Every row comes from one small tree of marks. The marks that hang from a mark follow it in brackets, in the order of their numbers. Every link used is in the known rows. Which tree was each row made from?
Known rows
z_201(z_32 z_137(z_415(z_207 z_532(z_34)))): [-2.538 -2.297 -3.677  1.729  2.275  1.306  2.376  5.370 -5.385 -3.779
  1.052 -2.003 -1.775 -1.260 -2.341 -0.949 -1.096 -0.097  4.234  0.893
  1.808 -2.127]
z_789(z_34 z_137): [ 0.511  3.303  0.867  0.784  1.835 -1.403 -0.731 -4.469  1.955  4.005
  0.417  1.226 -0.339  3.704 -1.670  0.467 -0.524  4.220 -5.144 -0.703
 -1.236 -0.086]
z_34(z_789(z_137(z_201(z_32) z_415(z_207)) z_231)): [-1.522 -0.457 -2.630  4.667  3.497 -1.093 -1.760  0.476 -0.864  0.166
  4.206  0.450 -0.400  4.027  0.416 -0.175 -1.214  2.848  1.580 -0.757
 -0.548  0.439]
z_415(z_137): [-1.684  0.830 -0.390 -1.571  1.784 -1.121 -1.351  0.388 -2.570 -1.216
 -1.982 -0.539 -0.970 -1.661 -2.089 -0.492  0.520  1.264  0.693 -1.116
  0.667  2.097]
z_415(z_137 z_532): [-3.966  0.195 -1.803 -2.984  2.722 -1.356  0.306  2.047 -5.238 -4.044
 -3.594 -1.340 -1.262 -3.919 -1.457 -0.227  2.275  0.287  0.551 -1.469
  1.475  2.762]
z_231(z_789(z_34 z_137(z_201(z_32) z_415))): [ 1.012  3.875  1.106  2.250  4.051 -0.869 -1.113 -2.358 -1.907  2.518
 -0.533 -0.923  2.227  5.575 -2.474  1.343 -0.451  3.164 -1.594 -2.598
  0.515 -4.492]
z_32(z_201(z_137(z_415))): [-3.974 -0.568  0.342 -1.860  1.194 -0.975  0.526  3.707 -2.994 -0.618
  0.657  1.634  1.391  1.587 -1.266 -2.766 -1.962  1.976  1.477 -0.053
 -0.807  0.228]
z_201(z_32 z_137(z_415)): [-0.436 -2.395 -1.892  1.914  2.788 -0.038  1.476  1.467 -2.534 -1.886
  1.501 -0.936 -0.487 -1.647 -3.698 -0.875 -1.968 -0.351  4.462  0.269
  0.874 -2.676]
z_137(z_201(z_32) z_415(z_207 z_532)): [-6.440  1.042 -5.774  2.523  3.256  1.278  0.583  5.830 -5.671 -3.350
 -0.793 -2.381 -0.069  0.927 -1.374 -0.989  0.291  1.470  4.025 -2.391
  1.199 -4.610]
z_415(z_137(z_201(z_32)) z_207 z_532(z_34(z_789))): [-6.061  2.071 -5.948 -0.604  2.378  0.672 -0.883  8.532 -8.032 -6.904
 -1.944 -3.480 -2.970 -0.954 -1.779  0.603  2.309  2.855  3.842 -0.245
  2.497  2.479]
z_532(z_34 z_415(z_137)): [ 0.335  1.417  2.794  0.073 -0.841  0.379 -1.314  4.936 -3.665 -1.715
 -1.014  1.442  0.516  3.886 -2.602 -1.122 -0.862 -0.881  1.380 -0.158
  0.827  0.617]
z_415(z_532(z_34)): [-1.176  0.901 -0.089 -1.363  0.086  0.288  1.088  3.697 -3.710 -3.394
 -1.732 -0.486 -0.044  0.464  0.176  0.459  0.987 -1.306 -0.328  0.509
  1.374  0.778]
z_231(z_789(z_34 z_137(z_201 z_415(z_532)))): [ 0.205  3.544  0.859  0.380  3.865 -1.214 -0.723 -1.793 -3.282  1.274
 -2.405  0.147  2.951  5.513 -2.023  1.193  0.693  2.668 -3.104 -3.130
 -0.051 -3.847]
z_789(z_34 z_137 z_231): [ 1.458  3.326  2.548  2.450  3.036 -1.186  0.040 -5.737  3.669  6.524
  2.392  2.005 -1.200  4.696  0.787 -0.399 -1.358  4.725 -5.396 -1.599
 -1.170  2.207]
z_201(z_32 z_137(z_415(z_532(z_34(z_789(z_231)))))): [ 0.233 -3.077 -1.788  2.026  3.431 -0.291  1.772  3.550 -4.369 -4.149
  1.810 -0.755 -1.321 -0.922 -2.116 -0.255 -1.505 -1.259  4.659  0.449
  1.857 -0.251]
z_231(z_789(z_137(z_201(z_32) z_415(z_207)))): [-1.748  1.487 -0.725  2.815  2.968 -0.039 -0.736  0.371 -3.191  0.797
  1.237 -1.956  2.462  4.306 -1.029  0.420 -0.106  2.358  0.547 -1.018
  0.455 -3.897]
z_532(z_34(z_789) z_415): [ 3.244 -0.946  2.121  1.512 -2.267  0.449 -1.446  5.150 -2.178 -2.804
  1.203  2.162  0.772  5.094 -0.620  0.451 -0.965 -2.340  1.537  1.249
  0.541 -0.017]
z_207(z_201(z_32 z_137) z_415): [-8.330  0.998 -3.718  3.785 -1.577 -2.433  0.474  1.948 -6.171 -2.806
  5.256  1.295  1.716 -4.079 -4.425  0.321 -3.031  0.282  1.448  0.039
  0.934 -1.155]
z_207(z_415(z_137 z_532)): [-6.785 -0.988 -1.352 -0.391  0.879 -2.750 -1.499  3.074 -7.724 -3.402
 -0.809  0.208 -0.191 -3.527 -2.670  0.461  0.289  1.125  0.009 -1.868
  0.801  0.345]
z_201(z_32 z_137): [-0.576 -1.568 -1.884  1.031  1.567  0.398  2.239  0.912 -0.723 -1.963
  2.314 -1.764 -1.270 -3.523 -3.084  0.058 -0.707  0.590  4.050  1.720
  0.882  0.018]
z_34(z_789(z_137)): [ 0.610 -1.494 -1.058  0.961  0.992 -2.242 -1.780 -1.384  0.037 -1.324
  2.351  0.829  0.156  1.543 -0.263  1.240  0.081  1.124 -0.941  1.302
 -0.929  1.924]
z_34(z_789(z_137(z_415))): [ 0.831 -2.155 -1.080  1.661  1.938 -2.549 -2.583 -0.870 -1.350 -1.325
  1.793  1.624  0.857  3.025 -0.852  0.571 -0.956  0.354 -0.526  0.125
 -0.975 -0.304]
z_789(z_137): [-1.619  0.937  0.260  0.928  1.184 -1.435 -0.524 -2.732  0.951  1.612
  2.133  0.780  1.104  2.076 -0.860 -0.263 -0.358  2.134 -2.398  0.856
 -1.420  0.676]
z_201(z_32): [-0.716 -0.129 -0.891  2.038  1.112  0.384  0.994  0.401 -0.166 -0.534
  2.300 -2.771 -1.754 -2.135 -0.520  0.556 -0.581  0.136  2.577  0.748
  2.023 -0.663]
z_415(z_207 z_532): [-4.521 -1.392 -4.051 -0.421  0.088  1.607  2.115  4.183 -3.436 -2.346
 -0.639 -1.834 -2.261 -2.160  2.397 -0.400  2.204  0.756 -0.255  0.183
  0.877  0.770]

Write each row's tree
[-3.127  4.611 -2.111  2.113  5.083 -1.635 -0.512 -1.431 -2.097  0.827
 -0.738  0.168  0.743  4.236 -3.849  0.060 -0.654  4.277 -1.946 -2.979
 -0.351 -3.760]
z_789(z_34 z_137(z_201(z_32) z_415(z_532)))
[ 1.423 -1.475  0.334  2.352  1.884 -2.022 -1.203 -2.440  1.397  0.686
  3.923  1.629 -0.536  2.277  1.605  0.670 -0.505  1.463 -1.144  0.630
 -0.950  3.764]
z_34(z_789(z_137 z_231))
[-4.721 -0.513 -2.987  3.218 -2.146  1.698  2.160  4.469 -2.633 -1.275
  3.624  0.748  0.060 -0.420 -0.835 -1.705 -0.837 -0.443  1.973  0.568
  0.535 -0.739]
z_532(z_415(z_207(z_201(z_32 z_137))))
[-5.782  0.970 -4.480  1.695  1.073 -1.221  2.403  1.954 -5.394 -4.129
  1.899  0.298  1.390 -3.472 -3.041 -0.975 -1.612 -1.808  2.118 -0.684
  1.627 -1.175]
z_207(z_201(z_32 z_137(z_415(z_532))))
[ 1.442  3.862  1.635  1.046  3.352 -1.127 -1.660 -2.629 -1.802  2.779
 -1.759  0.404  3.170  6.728 -2.306  1.066 -0.187  3.159 -2.942 -2.940
 -0.438 -4.207]
z_231(z_789(z_34 z_137(z_201 z_415)))
[-3.297  2.847 -0.892  1.883 -0.485  2.188 -1.132  8.062 -4.743 -2.237
  0.114 -0.698 -0.539  4.270 -2.813 -1.356 -0.397  1.706  3.580 -0.221
  1.224 -0.460]
z_532(z_34 z_415(z_137(z_201(z_32)) z_207))
[ 2.901  2.457  2.700  0.333  1.999 -0.909 -0.403 -3.925 -0.026  3.395
 -0.375 -0.449  1.226  3.896 -0.510  1.818  0.451  2.678 -4.379 -0.903
  0.274 -1.230]
z_231(z_789(z_34 z_137))
[-5.199  4.265 -2.434 -1.712  3.204 -0.479 -0.336  5.391 -6.722 -5.841
 -3.256 -2.560 -0.509 -1.012 -3.763  0.285  1.652  1.492  3.297 -1.115
  2.267  1.544]
z_415(z_137(z_201(z_32)) z_532(z_34))
[-1.242  5.034 -0.540  1.659  3.723 -1.783 -2.261 -2.839 -0.282  3.126
 -1.306  2.361  2.098  7.144 -3.909 -0.462 -1.434  4.686 -3.379 -3.246
 -2.106 -3.859]
z_789(z_34 z_137(z_201 z_415))
[ 1.655  2.401  2.536  3.347  4.296 -1.510 -0.821 -5.203  1.829  6.532
  1.706  2.938 -0.358  6.657  0.126 -1.277 -2.670  3.684 -4.947 -3.081
 -1.245 -0.548]
z_789(z_34 z_137(z_415) z_231)
[-2.758  1.452 -0.884  2.183 -3.781  2.121  0.863  6.801 -3.850 -1.729
  2.176  2.439  1.220  4.188 -1.100 -1.612 -1.580 -0.971  0.588  1.302
  0.191 -0.190]
z_532(z_34 z_415(z_207(z_201(z_137))))
[-3.073  3.447 -0.023  3.886  3.678 -0.793  0.335 -2.666  2.067  2.925
  4.521  0.004  0.801  3.299 -0.474 -0.823 -1.037  4.142  0.335 -0.559
 -0.939  1.490]
z_789(z_137(z_201(z_32)) z_231)
[-5.797  0.863 -5.629  2.298 -1.153  1.235  2.217  2.969 -2.840 -1.648
  3.462 -1.061 -1.167 -2.781 -0.554 -0.810 -0.686  1.251  1.392  1.089
  1.026  0.624]
z_415(z_207(z_201(z_32 z_137)))
[ 0.039 -0.054 -0.746  3.081  3.367 -2.206 -2.353 -1.008 -0.418  0.056
  2.501  2.456  1.416  4.997 -0.203 -0.107 -1.234  1.865  0.290 -1.460
 -1.591  0.749]
z_34(z_789(z_137(z_201 z_415) z_231))
[-6.712  2.825 -4.570  0.320 -2.146  1.299  1.742  6.074 -6.144 -3.759
  0.334 -0.356 -0.410 -0.217  1.583 -0.474  0.703 -0.409 -1.416  0.428
  1.768  1.408]
z_415(z_207(z_201) z_532(z_34))
[-4.080  0.966 -4.210  1.859  0.507 -1.482  1.223  3.609 -6.375 -5.839
  2.065  0.714  1.159 -1.840 -3.106 -0.017 -1.918 -2.325  2.575  0.258
  2.089 -0.230]
z_207(z_201(z_32 z_137(z_415(z_532(z_34(z_789))))))
[-2.642 -3.156 -3.581 -0.389  1.639  0.629  1.728  3.686 -4.535 -2.944
 -1.212  0.599 -0.156 -0.861 -1.645 -1.614 -0.062 -0.046  1.726 -0.410
 -0.452 -1.527]
z_201(z_137(z_415(z_207 z_532)))
[-0.029  3.425 -0.224  2.596  3.568 -0.049 -0.900 -1.117 -2.312  2.765
 -0.085 -1.527  1.253  5.621 -1.617  0.945 -0.236  4.073 -1.677 -2.328
  0.596 -4.466]
z_231(z_789(z_34 z_137(z_201(z_32) z_415(z_207))))
[-4.075  3.371 -2.284 -0.358  3.097 -0.765 -1.427  1.780 -3.122 -2.407
 -1.555 -2.016 -0.524 -1.473 -4.040 -0.060  0.643  2.864  3.619 -1.680
  0.995  0.683]
z_415(z_137(z_201(z_32)))
[-5.168  0.980 -3.760  0.069  0.161 -1.540  1.607  1.556 -5.364 -3.704
  0.062  2.511  2.838 -1.688 -2.726 -1.358 -1.195 -1.934  0.062 -1.316
  0.022 -0.687]
z_207(z_201(z_137(z_415(z_532))))
[-1.862  4.701  0.334  2.464  5.452 -1.602 -0.395 -2.969 -0.268  3.735
 -0.247  2.607  0.985  6.684 -1.043 -1.167 -1.139  4.625 -3.810 -4.296
 -1.582 -1.190]
z_789(z_34 z_137(z_201 z_415(z_532)) z_231)
[-0.350 -0.107 -1.253  4.149  3.997 -2.023 -1.861 -0.749 -0.447 -0.234
  3.733  0.976  0.535  3.949 -0.405  0.097 -1.487  1.982  1.579 -0.985
 -0.605  0.449]
z_34(z_789(z_137(z_201(z_32) z_415) z_231))
[-0.787  2.017 -0.075  0.877  3.711 -1.989 -0.477 -2.899 -1.538  2.004
 -1.202  1.642  0.298  4.082 -1.894 -0.322 -0.744  2.684 -4.763 -2.438
 -0.681 -2.401]
z_789(z_34 z_137(z_415(z_532)))
[-4.824 -0.850 -0.916 -0.167  0.242 -2.860 -2.685  5.154 -8.857 -5.109
 -0.583  0.602 -0.340 -1.404 -2.848  1.346 -0.211  0.553  0.473 -0.892
  1.323  1.262]
z_207(z_415(z_137 z_532(z_34(z_789))))
[-7.146  1.782 -5.785  0.863 -1.084  1.452  3.179  6.614 -6.550 -5.032
  1.756 -1.551 -1.220 -2.428 -0.347 -0.426  0.235  0.011  1.095  1.599
  2.431  1.414]
z_415(z_207(z_201(z_32 z_137)) z_532(z_34))
